What can hang from each mark
Y: C
G: Z
A: C Z
S: C F
C: A B F G H L S
Z: G
H: G L
F: C
K: C

Every row comes from one small tree of marks. Brackets hold a mark, then the marks that hang from it, in alphabetical order. Every link used is in the known rows. Which tree was each row made from?
Known rows
(F (C B)): [ 2.45  0.53 -1.53  0.80  0.84  2.87 -2.56 -0.88 -3.86 -2.23  2.78 -2.74
 -1.17 -2.54 -0.10  3.31  1.83 -2.42 -0.63  0.40 -0.41 -1.11 -3.68 -0.65
  3.72 -1.54 -0.49 -1.32]
(A (C B F G L S) Z): [ 3.21  0.28 -1.94  0.42 -2.41  1.82 -7.12 -2.07 -2.82 -5.73  2.80 -4.56
 -4.59 -1.45  0.41  4.29  2.38 -1.84  3.04 -0.65  0.37  2.42 -3.69 -0.47
  1.19 -1.42 -0.76  3.02]
(A (C B H L) (Z G)): [ 2.59 -0.58 -2.87 -0.62 -0.51  2.06 -6.44 -1.95 -2.86 -5.17  1.44 -4.13
 -4.15 -2.76 -1.41  4.74  1.55 -2.35  1.25  3.19  1.22  1.15 -3.54  0.11
  2.88 -1.18 -0.40  1.00]
(S (C (A (Z G)) B F H L)): [ 4.06  1.52 -3.49  0.78  0.26  2.57 -8.00 -2.79 -1.34 -4.84  3.49 -4.77
 -5.32 -3.46 -1.30  5.16  1.95 -3.52  2.63  2.19  0.35  2.52 -3.27 -4.36
  3.39 -1.05  0.39  1.19]
(Z G): [ 2.55 -2.36 -1.37  0.54  1.40  0.88 -2.95 -1.27 -2.80 -4.47  0.73 -2.32
 -1.16 -1.22  0.18  3.12  0.22 -2.23 -2.29  3.08 -1.03 -1.05 -4.46  1.00
  4.05 -0.81 -0.91 -1.18]
(Y (C B)): [ 1.76  0.42 -1.48  0.05  0.78  2.52 -2.77 -0.55 -2.28 -1.42  1.66 -1.93
 -0.77 -0.61  0.42  3.38  1.68 -2.19  0.38  0.54 -1.14 -0.50 -3.25 -1.17
  3.94 -1.66 -1.20 -0.65]
(Y (C F)): [ 2.68 -0.14 -0.06  0.80  0.97  1.76 -3.08 -0.62 -2.28 -1.61  1.63 -2.38
 -0.89 -0.76  0.29  3.71  0.81 -2.10  0.67  0.96 -1.30 -0.08 -2.42 -1.28
  3.74 -2.05 -1.10 -1.45]
(A (C B F L) (Z G)): [ 3.87  1.73 -2.32 -0.45  0.90  2.00 -6.20 -1.59 -2.15 -5.59  2.39 -4.91
 -4.15 -2.72 -2.08  3.61  1.82 -1.51  2.02  1.00  0.59  1.75 -3.89 -0.90
  3.10 -1.60 -1.31  1.48]
(S (C (A Z) L) F): [ 2.52  0.87 -2.74  0.91  1.66  3.30 -3.31 -2.20 -2.67 -2.58  3.05 -2.91
 -0.97 -2.54 -0.33  3.06  1.33 -4.36  1.13  2.00 -0.91  0.24 -1.61 -1.38
  2.36 -1.96  0.48 -1.16]
(H G): [ 2.41 -3.25 -1.63  0.36  0.42  2.30 -2.91 -1.52 -3.24 -4.42  1.33 -1.33
  0.77 -0.78  1.91  3.01 -0.28 -2.74 -1.96  1.72 -2.05 -0.71 -4.94  0.40
  4.31  0.39 -1.00 -1.90]
(F (C A G H S)): [ 3.14 -3.32 -1.42  2.32 -3.19  2.03 -5.80 -2.67 -4.67 -3.82  2.34 -3.86
 -3.63 -3.14  2.25  5.90  1.33 -3.93  0.00  1.85 -0.14  0.41 -4.05 -0.09
  2.12 -1.04  0.90  0.05]
(A (C B F (H L) S) (Z G)): [ 5.33  0.80 -1.27  1.07 -0.92  1.28 -8.42 -2.74 -2.32 -6.15  2.05 -3.28
 -6.45 -4.49  0.02  5.25  1.40 -1.08  1.96  1.70 -0.16  1.78 -3.00 -0.60
  3.54 -0.83 -0.09  1.41]
(C F S): [ 3.76 -1.70 -0.74  1.96 -1.02  1.33 -4.13 -1.07 -3.22 -4.01  2.36 -2.73
 -2.38 -1.04  1.50  4.03  0.15 -2.09 -0.47  1.34 -2.36  0.02 -2.66  0.00
  3.15 -0.84 -1.13  0.35]
(S (C H L)): [ 0.77 -2.29 -2.64  1.57 -0.36  1.81 -3.87 -2.34 -3.21 -2.56  1.70 -1.65
 -0.79 -0.39  0.91  4.91  0.48 -4.12 -0.25  3.47 -0.45 -1.09 -1.72 -0.60
  2.26 -1.48  1.26 -1.20]
(A (C F) Z): [ 3.78  0.18  0.09 -0.24  0.19  3.14 -3.23 -0.66 -3.07 -2.93  1.45 -3.92
 -1.87 -3.23 -1.56  3.15  1.02 -1.44  1.38  1.41 -0.43  0.72 -1.55  0.57
  4.23 -1.70 -1.44 -0.92]
(S (C A)): [ 2.92 -1.12 -2.12  0.77  0.74  2.77 -2.50 -1.18 -2.53 -1.77  2.04 -2.03
 -0.52 -1.84  0.14  3.16  1.15 -3.17 -0.13  2.16 -1.98 -0.61 -2.65 -1.13
  3.99 -0.93  0.18 -1.34]
(F (C A B (G Z) H L S)): [ 2.04 -0.43 -2.88  1.14 -4.00  2.26 -6.65 -4.34 -4.11 -6.31  4.28 -4.90
 -4.44 -1.83  2.28  6.51  2.25 -3.66  1.36 -0.78 -0.12  0.63 -4.68 -0.87
  0.48 -0.07  1.18  0.93]
(C B F G H L): [ 1.30 -2.21 -3.09  1.10 -2.43  1.11 -7.27 -2.05 -1.18 -5.19  3.71 -3.38
 -3.35 -0.78  2.04  4.73  0.26 -3.39  2.49  0.73  0.08  1.38 -4.25 -3.13
  2.61 -0.86 -0.42  1.80]
(H L): [ 1.48 -1.88 -1.68  1.21  0.25  1.06 -2.75 -0.58 -1.53 -3.99  1.90 -0.15
 -0.25 -1.00  2.09  1.99 -0.12 -2.78 -0.83  2.21 -1.91 -1.48 -2.74  1.63
  4.32 -0.34 -0.82 -1.28]
(Y (C A B F H L S)): [ 3.37 -0.17 -2.96  1.20 -3.08  1.85 -7.96 -1.79 -2.21 -3.62  4.36 -3.81
 -5.17 -1.29  1.86  6.23  1.30 -3.38  3.64  0.57 -1.59  2.04 -2.61 -3.78
  1.89 -1.02 -0.35  3.11]
(K (C A B)): [ 1.46 -0.29 -4.20  0.37  0.18  3.11 -3.13  0.01 -2.21 -2.36  4.09 -2.11
 -0.87 -2.06  0.58  2.16  1.56 -2.11  2.09  1.21 -1.63  0.21 -3.28 -2.71
  3.88 -0.49  0.00 -0.83]
(S (C A H L)): [ 1.68 -2.13 -3.35  1.36 -1.21  2.32 -4.76 -2.11 -2.70 -2.76  2.81 -2.32
 -1.68 -1.21  0.83  4.78  0.59 -4.75  0.91  3.35 -1.10 -0.23 -2.19 -1.56
  2.75 -0.90  0.89 -0.35]

Write each row's tree
[ 4.04  1.51 -2.60  0.94 -0.52  2.09 -6.57 -1.92 -3.90 -5.78  3.04 -5.38
 -5.39 -3.24 -0.33  4.50  3.14 -3.27  0.20  1.11  0.38  1.39 -4.67 -0.11
  1.97 -1.09 -0.68  1.80]  (F (C (A (Z G)) B L S))
[ 1.55 -1.20 -3.89  0.49 -1.43  2.66 -5.60 -3.66 -2.85 -6.15  4.69 -2.70
 -1.05 -1.19  1.46  5.02 -0.08 -2.82  2.38  0.43 -1.62  1.46 -4.26 -2.73
  2.33  0.88  1.32 -2.48]  (K (C A F (H (G Z)) L))
[ 3.38 -1.75 -2.29  1.65 -1.63  0.89 -7.12 -3.49 -2.92 -4.50  2.34 -1.05
 -3.43 -3.08  3.00  5.02  0.57 -2.07  1.96  0.70 -0.79 -0.06 -3.35 -0.92
  1.63 -1.27  1.76  1.44]  (A (C B G (H L) (S F)))
[ 3.48 -0.48 -2.52 -0.56 -1.52  3.30 -7.27 -2.58 -2.88 -5.19  2.93 -3.77
 -3.05 -2.90 -0.03  5.13  0.76 -2.56  2.81  0.72  0.19  2.46 -3.59 -1.94
  3.48 -0.06 -0.67  0.61]  (A (C B F (H G) L) Z)
[ 2.45 -1.37 -2.65  1.59 -0.74  2.43 -4.27 -2.58 -4.29 -2.60  4.02 -3.50
 -1.69 -3.65  1.14  4.96  0.18 -4.93  1.11  2.12 -0.52 -0.44 -2.22 -1.41
  2.16 -1.87  0.92 -0.85]  (S (F (C A H L)))
[ 2.30 -0.58 -3.91  1.37 -1.63  1.82 -7.87 -3.03 -1.19 -4.04  4.20 -3.64
 -3.91 -1.79  1.20  5.30  1.36 -4.17  3.59  0.89 -0.43  1.99 -3.86 -5.24
  2.40 -1.07  1.19  1.91]  (S (C A B F G H L))
[ 2.99  0.03 -1.60  0.90  0.01  1.86 -6.96 -2.49 -0.96 -4.12  2.90 -0.24
 -1.99 -2.05  2.70  5.03  0.37 -2.50  1.93  0.15 -1.53  1.26 -4.11 -3.30
  4.50 -0.30  0.16 -0.76]  (Y (C B F (H G L)))
[ 3.86 -0.32 -0.97  0.42 -0.27  3.39 -3.55 -0.42 -1.49 -3.70  3.13 -4.36
 -2.75 -3.37 -0.12  2.83  0.71 -2.92  1.50  1.51 -1.64  1.51 -2.36 -0.91
  5.19 -0.52 -1.95 -0.51]  (C (A Z) F)
[ 1.76 -0.22 -0.80  2.04 -0.40  1.10 -5.21 -4.65 -1.25 -5.17  2.46 -1.09
 -1.78 -1.51  1.66  4.90  0.42 -2.56  0.93  0.33 -0.81 -0.57 -3.00 -1.18
  2.77 -0.62  2.24 -2.79]  (S (C F (G Z) (H L)))
[ 3.95  0.70 -1.71  1.92 -2.20  2.97 -6.31 -1.81 -3.04 -4.44  3.64 -3.09
 -5.19 -5.08  1.58  4.91  2.47 -3.48  1.65  1.23 -0.37  0.96 -2.20 -0.38
  3.67 -0.23  0.14  0.35]  (F (C (A Z) B (H L) S))
[ 2.74 -0.61 -2.41  0.46 -3.91  1.44 -7.61 -4.37 -3.21 -6.63  3.50 -4.55
 -4.65 -0.84  1.38  6.55  1.13 -1.63  2.69 -1.32 -0.37  1.14 -4.02 -1.06
  0.50 -0.52  0.92  2.04]  (A (C B F (G Z) H L S))
[ 3.49  1.28 -3.92  0.76  1.84  2.66 -6.69 -3.54 -2.25 -4.02  3.11 -4.00
 -3.83 -3.98 -1.05  4.88  1.38 -4.25  1.85  2.74  0.14  1.34 -3.25 -3.87
  2.60 -1.47  1.26  0.29]  (S (C (A (Z G)) B H L) F)
[ 2.07 -1.69 -1.14  0.72  0.53  2.90 -3.06 -4.61 -3.99 -4.33  1.06 -1.19
  0.68 -1.21  1.03  5.50  0.17 -2.51 -1.89  1.34 -1.85 -1.04 -4.08 -0.51
  3.31  0.82  1.43 -4.32]  (S (C (H (G Z))))
[ 2.86 -0.77 -2.25  1.12 -0.61  1.46 -4.49 -2.01 -3.46 -2.59  2.97 -2.60
 -1.76 -0.41  2.10  4.37  0.81 -3.94  1.06  1.11 -2.27  0.15 -2.46 -0.68
  0.72 -2.00  0.02  1.14]  (Y (C A L (S F)))
[ 3.00 -1.21 -4.31  0.74 -0.66  3.11 -6.50 -1.78 -2.35 -3.99  4.54 -2.36
 -2.14 -3.14  1.66  4.47  0.25 -2.11  3.45  0.92 -1.67  2.35 -4.59 -5.61
  4.60  0.57  0.75 -0.97]  (K (C A B F (H G)))
[ 2.14 -1.95 -3.05  0.45 -2.66  1.04 -6.09 -2.07 -3.50 -5.04  2.13 -2.98
 -2.95  0.10  1.53  4.34  1.88 -2.17  1.29  0.24 -0.20  0.31 -4.56  0.53
  0.53 -1.21  0.04  3.11]  (A (C B G L S))
[ 3.78  1.37 -2.59  0.60  0.33  3.31 -5.14 -4.96 -3.35 -5.61  4.72 -1.76
 -1.59 -4.75  2.50  4.81  0.43 -2.91  0.94 -1.20 -2.18 -0.08 -4.93 -2.41
  3.71  0.87  1.86 -2.64]  (S (F (C A B (H (G Z) L))))
[ 3.26 -0.86 -1.26  0.19 -0.60  1.63 -6.50 -2.15 -2.86 -5.28  1.45 -4.70
 -4.10 -2.94 -1.66  4.86  0.49 -2.31  1.48  3.20  1.02  1.59 -2.71  0.22
  2.87 -1.70 -0.46  0.23]  (A (C F H L) (Z G))
[-0.62 -3.71 -4.67  1.28 -2.63  1.43 -5.59 -1.37 -2.28 -3.95  3.13 -2.09
 -1.35 -0.62  1.93  3.87  0.40 -4.21  2.52  2.99  0.17  0.94 -3.44 -1.62
  1.58 -0.95  1.37 -0.89]  (K (C A G H L))
[ 4.78  0.00 -1.69  0.40 -2.14  2.03 -7.25 -4.77 -3.00 -7.29  3.27 -1.66
 -3.45 -2.51  2.32  6.10  0.40 -0.58  1.28 -1.48 -2.52  0.80 -4.32 -0.78
  3.03  1.38  1.00  0.02]  (A (C B F (H (G Z) L) S))
[ 1.01 -3.28 -4.42  1.98 -3.11  1.41 -5.63 -1.25 -3.72 -4.01  3.61 -2.22
 -2.43 -0.96  2.05  4.81  0.67 -3.72  1.84  3.31 -1.17  0.43 -2.00 -0.88
  1.36 -0.65  1.03  0.10]  (K (C A H L S))
[ 1.68 -1.89 -1.65 -0.23 -1.37  2.20 -2.77 -2.61 -2.10 -5.34  2.44 -3.26
 -1.01 -0.75  1.59  3.14  0.62 -2.64 -0.07  0.26 -1.73 -0.15 -5.13  0.69
  3.12  0.51 -0.65 -1.33]  (C A (G Z))
[ 1.76  0.09 -1.34  0.37 -1.08  2.03 -5.73 -1.02 -0.86 -3.80  2.59 -4.14
 -2.84 -0.82  0.55  3.59  2.02 -3.97  3.10  0.53  0.26  2.79 -3.43 -1.42
  2.51 -1.99 -1.08  0.55]  (Y (C (A Z) F G L))
[ 2.21 -1.59 -0.25  1.90  0.40  0.79 -3.92 -2.67 -3.87 -2.33  0.97 -1.62
 -0.90 -0.44  2.35  4.38  0.81 -2.82 -0.27  0.68 -0.98 -0.41 -3.69 -0.18
  0.91 -2.61  0.48 -0.65]  (Y (C G (S F)))
[ 4.26  1.97 -2.94  1.28  2.56  2.33 -6.62 -3.58 -1.01 -4.19  3.01 -1.98
 -3.72 -5.28  0.01  4.10  1.18 -3.35  1.63  2.61 -0.75  0.78 -3.09 -3.30
  4.32 -0.98  1.74 -0.85]  (S (C (A (Z G)) B (H L)) F)
[ 2.39  0.71 -3.34  1.14 -1.54  2.79 -8.01 -2.77 -0.93 -4.31  3.88 -4.39
 -4.53 -2.63  0.29  4.98  2.11 -4.31  4.12  0.93  0.61  2.80 -3.43 -4.65
  2.74 -1.04  0.72  1.10]  (S (C (A Z) B F G H L))
